Every row comes from one small tree of marks. Brackets hold a mark, then the marks that hang from it, in the order of their numbers. Every link used is in the known rows. Which tree was each row made from?
Known rows:
{Q_816 {Q_418 Q_191 Q_279 {Q_442 Q_193}}}: [-17 -24  12  22 -24 -35  15  -3 -51  11  -9  10   1 -10  -8  -2  45 -37
   4 -15   9  10  -9  11 -23   5 -19  19  12  12 -26  32  14  -9 -22   7]
{Q_816 {Q_193 Q_112 Q_313}}: [ 11  20   6  -4   6   3  -5  -7  -7  -7  -1 -13   3   1 -18  -7 -10  13
 -10   3   6   1  17  -6  30  -5   5  -5  -4   1  12   1 -10   6  13  -5]
{Q_112 Q_193}: [-11   5  13  -8   5   4   8   1   7 -10  -6 -14   3   9  -8   0   0  17
 -11  -8  -4  -4  13   2  -8   7  -5  -6 -24  -1   2   4   0  -3   3  -2]
{Q_418 Q_191 {Q_279 {Q_193 Q_112 Q_896}} Q_442 Q_816}: [ -8  -1 -27  10  -9  -3   7  -2  -9  39   7  30  13  -6  12 -12  39 -39
  19   0  -5  24 -18  17 -33  -9  -8   4  17   7 -15   7   4 -20 -33   7]
{Q_851 {Q_816 Q_193} Q_896}: [-12   0   1 -23   3   7  -9 -17   5 -35 -10 -18   2  19 -13 -10 -32  54
 -15  -2  16   2  28   3  10 -21 -18 -10 -60  -7 -19  14  17  27   1  22]
{Q_191 {Q_418 Q_279 Q_442 {Q_816 {Q_193 Q_313 Q_896}}}}: [-15  10  -7   9 -20 -13  -8 -20 -37  22 -12  30  13   0  21 -18  39 -30
  -4   8   3  34  -9  10 -14   0  -7   5  22  17 -14  28   2 -25   2 -10]
{Q_279 Q_418}: [-22  11  12 -12  -9 -15   2 -14   2  16 -19 -16  18  10  -6   3  -1  19
 -23  -5  -5  -6   7 -12 -11   5   0  -4 -41  -4 -12  20  14   3   1 -12]
{Q_313 {Q_193 Q_279 Q_896}}: [ 15   6   2   9  10   8  14   4  13 -13   1  -6  -1  -4   2  -6  -5  28
  -1 -11   7  -7  16 -15   8   7  15 -15  -2 -14  16  -7   3   3   0  -7]
{Q_112 {Q_193 {Q_442 {Q_418 Q_816}} Q_678 {Q_896 Q_851}}}: [ -1  -2  -9 -26  -2  21 -20   7  39 -16   6  -1  23  10  24  -3 -21   4
  17   4 -27 -16   7 -22 -10   7 -11 -12 -45  -8 -18 -32  16   2   5  13]
{Q_193 Q_112 Q_313 {Q_442 Q_418} Q_678 Q_896}: [ 14   4   1  -3   4  11 -16  16  33  -3   5 -15  16 -11   6   2 -14  -7
  10   9 -13 -19   2 -28  22   4  12  -9  -1  -4   6 -40 -10   8  20  -3]
{Q_418 {Q_279 Q_193} Q_442}: [-13 -13  -1   0 -22  -4  18 -10 -11  25   4  13 -20   5 -13   4  14  -2
  -7   4   3  24 -11  21 -10 -15  -3  -7   3  17  -1  21  -4  -7  -8  -6]
{Q_193 Q_279 Q_678}: [  2   7  16  -1   4   4  -2   0  10 -15  -7 -22 -22   2  -3  -1 -24  17
 -16   4  -4  -9   4 -10  13  10   6   6  -5  -3  20  -6  -6   2   5 -10]
{Q_896 {Q_851 {Q_816 {Q_418 Q_442}}}}: [-18 -10   4  -7 -12 -10  -7 -13  -4 -24  -9  -7  12  17   2  -9 -12  17
   1 -19  20 -13  31  10 -25 -11 -26   1 -59  -3 -21  19  28  14  -4  17]
{Q_313 Q_193}: [-12   1   8   3  10   1   8  -2  -4  -8   8  -6  -5   0  -9   6  -7  19
  -9  -8   4  -3   6   2  -3  -1  12 -10 -11  -6  11  16   5   9  -3  -3]
{Q_442 {Q_193 Q_112 Q_279}}: [ 33   6  13  14  -8  -3  13   2  -4  -8  -5  -9  -7  -2 -20 -14 -24   9
   4 -16   8  -6  22 -14  27   0   3  -5   2  -6  14  -9  -4  -6  -2 -12]
{Q_678 {Q_193 Q_112}}: [  4  17   7   0  11  -2   0  -4  -2  -7   8   0   9  -2 -13  -6 -19  25
  -3  -9   4 -19  20  21  -3   0  13   7   0  -2  17   2 -12   6  -7 -12]
{Q_191 {Q_418 {Q_279 {Q_193 Q_112 Q_313 Q_678}} Q_442}}: [ -2  -4 -10  15 -15  -4   0   5 -13  22   7  18 -38  -2   4  12   4 -53
   7   9  17  20 -18  14  -1 -12  -3  16  59  25  29   1 -26 -18  10 -11]
{Q_678 {Q_193 Q_112 {Q_279 {Q_418 Q_191}} Q_896}}: [ 23  29   0   0  10 -14   0   2   8  11 -11  -8  32  -9  11  -5   4  11
   5 -13   8 -31  15 -22 -13  17   4  14   1 -12   9 -20   1  -4 -11 -18]
{Q_313 {Q_193 Q_442 Q_678 Q_896}}: [  1   1  -7   4   9  11   0  19  22 -16   1   3 -11  -7   3   5  -9  10
   7  -4  -4  -9  18  -3  13   0  20 -13   6  -4  -1 -14  -7  18  11   3]
{Q_678 Q_193}: [ -5  12  18  -5  11  -2   2  -9  -7 -11   4  -5   2   1  -9   3 -11  34
 -17  -5  -1 -16  13  20  -6   4  14   2 -14  -3   9  13  -6   6  -8 -14]
{Q_816 {Q_193 Q_112 Q_313 Q_442 Q_678} {Q_418 Q_279}}: [  4   1  -5   0   7  -9  -6   9 -10  -7  -8   7  -7   7 -20   9 -13 -15
   3   3  12   1   1  10  32   2  -1  17  41  10   5  -7 -11  19  28   4]
{Q_193 Q_112 {Q_442 {Q_418 Q_279}} Q_678 Q_896}: [-11 -12 -10  -1 -16   0  -6  13  24   8  -4   5  17  -2  -2  -7  -5   1
  14   9 -16  -2 -12   0   1   3   3   4  12   1  -9 -25  -7  10   7   6]
{Q_191 {Q_418 {Q_279 {Q_193 Q_112}} Q_816}}: [-19  -1 -19   5   9  -8   3  -9 -17  31   4  27  -1  13  -1   1   2 -35
   0   4   2  29 -30  28 -26 -10  -4  10  30   5   7  21  -4 -12 -15  -7]
{Q_816 {Q_193 Q_313 Q_896} {Q_418 Q_279}}: [ -6  -3  -2   6  -2  -7  11  -2 -17  -8 -17   3   2   3  -7  -2  28  11
  -7  -1   7  10   3  11  11   9  -1   2  12   3 -11  18   2   9  12   9]
{Q_678 {Q_193 Q_896}}: [  0  14   7   1   7   4   5  -1   6 -13  -2   1   7  -6   0  -7   5  39
  -7  -7  -5 -17  23  20  -7   6  17  -4 -14  -5  -1   6  -7   5  -8  -8]
{Q_191 {Q_418 {Q_279 {Q_193 Q_112 Q_313 Q_678}} Q_816}}: [ -2   0 -16   8  15   5  -8   2  -6  22  12  22 -28   7  12  14 -10 -50
   4  12   4  21 -34  18  -5  -5   2  17  54  10  26   6 -15 -17   5  -7]
{Q_191 {Q_418 Q_816}}: [-34  11   8   2  14 -12 -12 -20 -23   9  -9   5  17   8  13  -8   6 -17
 -17   3  -8   9 -14   9 -32   6  -2   6 -17  -4  -7  31  12 -10 -13 -13]
{Q_418 Q_279 {Q_442 {Q_193 Q_112 Q_313 {Q_896 Q_851}}}}: [ 31 -13 -11  12 -40   3  12   5  -3   0  -3  23  -3  -6   3 -19   8   4
  23 -14  11   5  24   3  14 -15  -9  -7  10   4 -13  -1  -5 -22   8   9]
{Q_816 {Q_193 Q_112 Q_279}}: [ 17  23   6  -3   3  -1   2 -10  -2 -10  -8 -16   2   7 -23 -17 -23  23
  -8   0   8   1  19 -12  28  -1   0  -1  -7  -3  18  -8  -6   8   3 -10]

Write each row's tree:
[  6 -10  -6  -2  -8   7  -9  15  26  10   1   1  14  -6   5   2  -6  -3
  10  13 -12  -7 -17 -12  15   5   7   1  24   0   0 -33 -11   2  22   1]  {Q_193 Q_112 Q_313 {Q_442 {Q_418 Q_279}} Q_678 Q_896}
[  6   5  14  -6   9  16  -3  15  18 -18   2 -20 -23   1   3  14 -13   0
  -9   1  -1 -10   7  -8  12  13   3   2   1   4  21 -11 -14  -9  23   0]  {Q_112 {Q_193 Q_313 Q_678}}
[ 14   3  -2 -12   3  29  -4  19  38 -36  -3 -13 -20   2  19   5 -10  24
   6   0  -5 -18  26 -10  13   6  -4  -7 -19  -7   3 -22  -8  -6  23  14]  {Q_112 {Q_193 Q_313 Q_678 {Q_896 Q_851}}}
[-29   9  12 -15   7 -11 -22 -25 -25   9   5 -17  32  -2   4  -3  16 -10
 -12  18 -22   9 -22 -23 -18   5 -13  -1 -40  -5 -19  14  25   6 -30   2]  {Q_442 {Q_418 Q_191 {Q_816 Q_193}}}
[ 31  10 -14  -1  17  24  -1  24  37  -3   7  -2 -22  -6  -1  13 -18 -10
  12   4  -2  -8  13 -10  36  -9  20 -17  18   1  14 -37 -24   7  20  -2]  {Q_279 {Q_193 Q_112 Q_313 Q_442 Q_678 Q_896}}
[ -6   0  12  12 -16 -16  -4 -12 -37  14   3   7  10 -10   8 -12  27 -37
   1  -8 -10  10   0  -8 -22  -1 -10   1 -21   5 -25  25  16 -22 -30  -2]  {Q_418 Q_191 {Q_442 Q_193} Q_816}
[  7 -10 -11   2  -1  20  12  17  21   3   3   5 -44  -4   2  15   6   3
  -3  13  -7  12 -14  13  16  -2  15  -5  27   6  10  -5 -19  -3  11   6]  {Q_418 {Q_279 {Q_193 Q_313 Q_678 Q_896}}}
[-38 -16   8   5  14 -28   8  -5 -33   6 -13  -4  15   3  -6   8  35  -9
 -13  -2  -1  -1 -29  17 -34  14 -12  24   3  -4 -19  30  15   8 -17  10]  {Q_816 {Q_418 Q_191 Q_279}}
[-11 -21 -17 -16  -3   7  -5  -9  12   8  14  25  35   9  16  -1 -12  20
  14   1 -15   2 -17  -9 -18  -6   0 -18 -21 -15 -24  -3  29   8  -2  11]  {Q_313 {Q_193 {Q_442 {Q_418 Q_279 Q_816}} {Q_896 Q_851}}}
[-10  -1  -1 -23  -4  12 -18  -5  15 -45  -8 -15 -26  17  -9  -4 -39  46
 -10   4   6  -4  31   8  16 -19 -15  -3 -49  -4 -11   3   8  28   6  24]  {Q_896 {Q_851 {Q_816 {Q_193 Q_678}}}}
[  3 -13 -10  16 -18   4  13  14   3   8   2  14 -37  -7   6  13  25 -30
  11   0  11  11   1  15   1   2   3   5  30  20   9   4  -9  -5   7   6]  {Q_816 {Q_418 {Q_279 {Q_193 Q_313 Q_678 Q_896}} Q_442}}
[ 12  -7 -18  14  11   4  20  13   6  10   0  10  -7   1  -8   7  15 -11
  12  -8  12   5  -3  16   4   1   5   0  29   0  10  -2  -6   3   5   8]  {Q_816 {Q_418 {Q_279 {Q_193 Q_112 Q_313 Q_896}}}}
[ 36   0  -5   5  -8  14   7  10  13 -23  -2  -1  -2  -5  -1 -12 -12  21
  17 -15   2 -13  34 -10  29 -10   3 -16 -15 -13  -7 -12  -1  -8   8  10]  {Q_442 {Q_193 Q_112 Q_313 {Q_896 Q_851}}}
[ 18  -6 -11  -7  11  13   4  14  17  12  11   8 -30   5 -13  23 -25 -12
   1  10   3   4 -18   6  29 -11  12  -1  43   8  18 -22 -24   4  25  -4]  {Q_418 {Q_279 {Q_193 Q_112 Q_313 Q_442 Q_678}}}
[  8  -8   4  26 -29 -23   7  -3 -41  20  -4  22  -6  -6  -2  -9  16 -41
   9  -9  20  19  -3   9   1  -7  -9  12  47  18   5  17 -11 -30   8 -16]  {Q_191 {Q_418 Q_279 {Q_442 {Q_193 Q_112 Q_313}}}}
[ 26  10   5   1  15   1   0  -1   5 -33 -16 -21   2   8  -1  -8 -11  26
  -4 -11  23 -11  30 -17  24   8  -2  -8 -19  -8   2 -11  13  16  17   6]  {Q_851 {Q_816 {Q_193 Q_279 Q_313 Q_896} Q_418}}
[  3  -7 -25  15 -31  10  12  15  16  17   0  22 -30  -7  -4  -8  13 -19
  20   2   3  19  10  26   1 -13   1   3  30  19   7  -5 -22  -7  -6   6]  {Q_418 {Q_279 {Q_193 Q_112 Q_678 Q_896}} Q_442}
[ 26  22  13   1  14   0   4  -8   3 -10   8  -7   6   0 -12  -7 -32  29
  -4 -11  10 -24  18   5   7   7  14   7   9  -6  34 -12 -11   1  -2 -22]  {Q_678 {Q_193 Q_112 Q_279}}
[ 24  -2   8  15 -11  13   5  20  10 -21  -4  -7 -35 -16   4   0   3   1
   1  -3  -7  -6  23  -9  32   5  14  -9   4   1   0  -7 -12  -9  10   4]  {Q_442 {Q_193 Q_313 Q_678 Q_896}}
[-11 -21   6  -9   8   6  -6   4   0  14  19 -17 -27  -9   4  36   9 -25
  -8  26 -12   8 -54 -17  -2   2  -2   8  20   4  13  -9  -3   0  -6   4]  {Q_442 {Q_418 Q_191 {Q_279 {Q_193 Q_313 Q_678}}}}
[-21 -17 -10  -4  14  -8  -5  -3  -7  25  14  19  43  -5  19   6  22 -15
   9   6 -19   7 -44 -16 -32   7   3  -7   2 -11 -27  -2  25   4 -17   5]  {Q_313 {Q_193 {Q_442 {Q_418 Q_191 Q_279 Q_816}} Q_896}}
[-41 -14   7 -10   3 -15 -11 -20 -22  27   9  -2  36   2  11   2  25 -12
 -12  14 -25  12 -56  -4 -45  10 -12  11 -17  -7 -22  21  25  -8 -28   3]  {Q_442 {Q_418 Q_191 Q_279 Q_816}}
[  5   0  -4 -14   8  12  -5  -2  24 -37   0  -1   6   8  10  -9 -25  66
   2 -12   8 -28  37  23 -11 -11   0 -10 -47 -17 -16  -2   9  17  -4  14]  {Q_678 {Q_193 {Q_896 {Q_851 Q_816}}}}
[-12 -15   2 -12  17   0  -6 -15 -13  33  25  -3  10   0  12  24  15 -27
 -11  22 -19  16 -64 -16 -24   1  -4  -3   1  -3  -1   7  17 -12 -19  -1]  {Q_442 {Q_418 Q_191 {Q_279 {Q_193 Q_313}} Q_816}}
[ 27  15  15 -16  22  -7 -19 -12  -7   2   7 -31  35  -5  -7   6 -17  -9
  -2  13   0 -15 -18 -59  31   5  -3  -4   0  -9  11 -40   5  10  10 -16]  {Q_816 {Q_193 Q_112 Q_279 Q_313 {Q_442 {Q_418 Q_191}}}}
[-31  -1  15   9   1 -28  -1 -11 -34   3  -8 -11  20  -7   1  -1  38 -29
  -6  -8   5  -5   0  -1 -35  10 -15  16 -21   4 -16  25  16   2 -21   1]  {Q_816 {Q_418 Q_191 Q_442}}
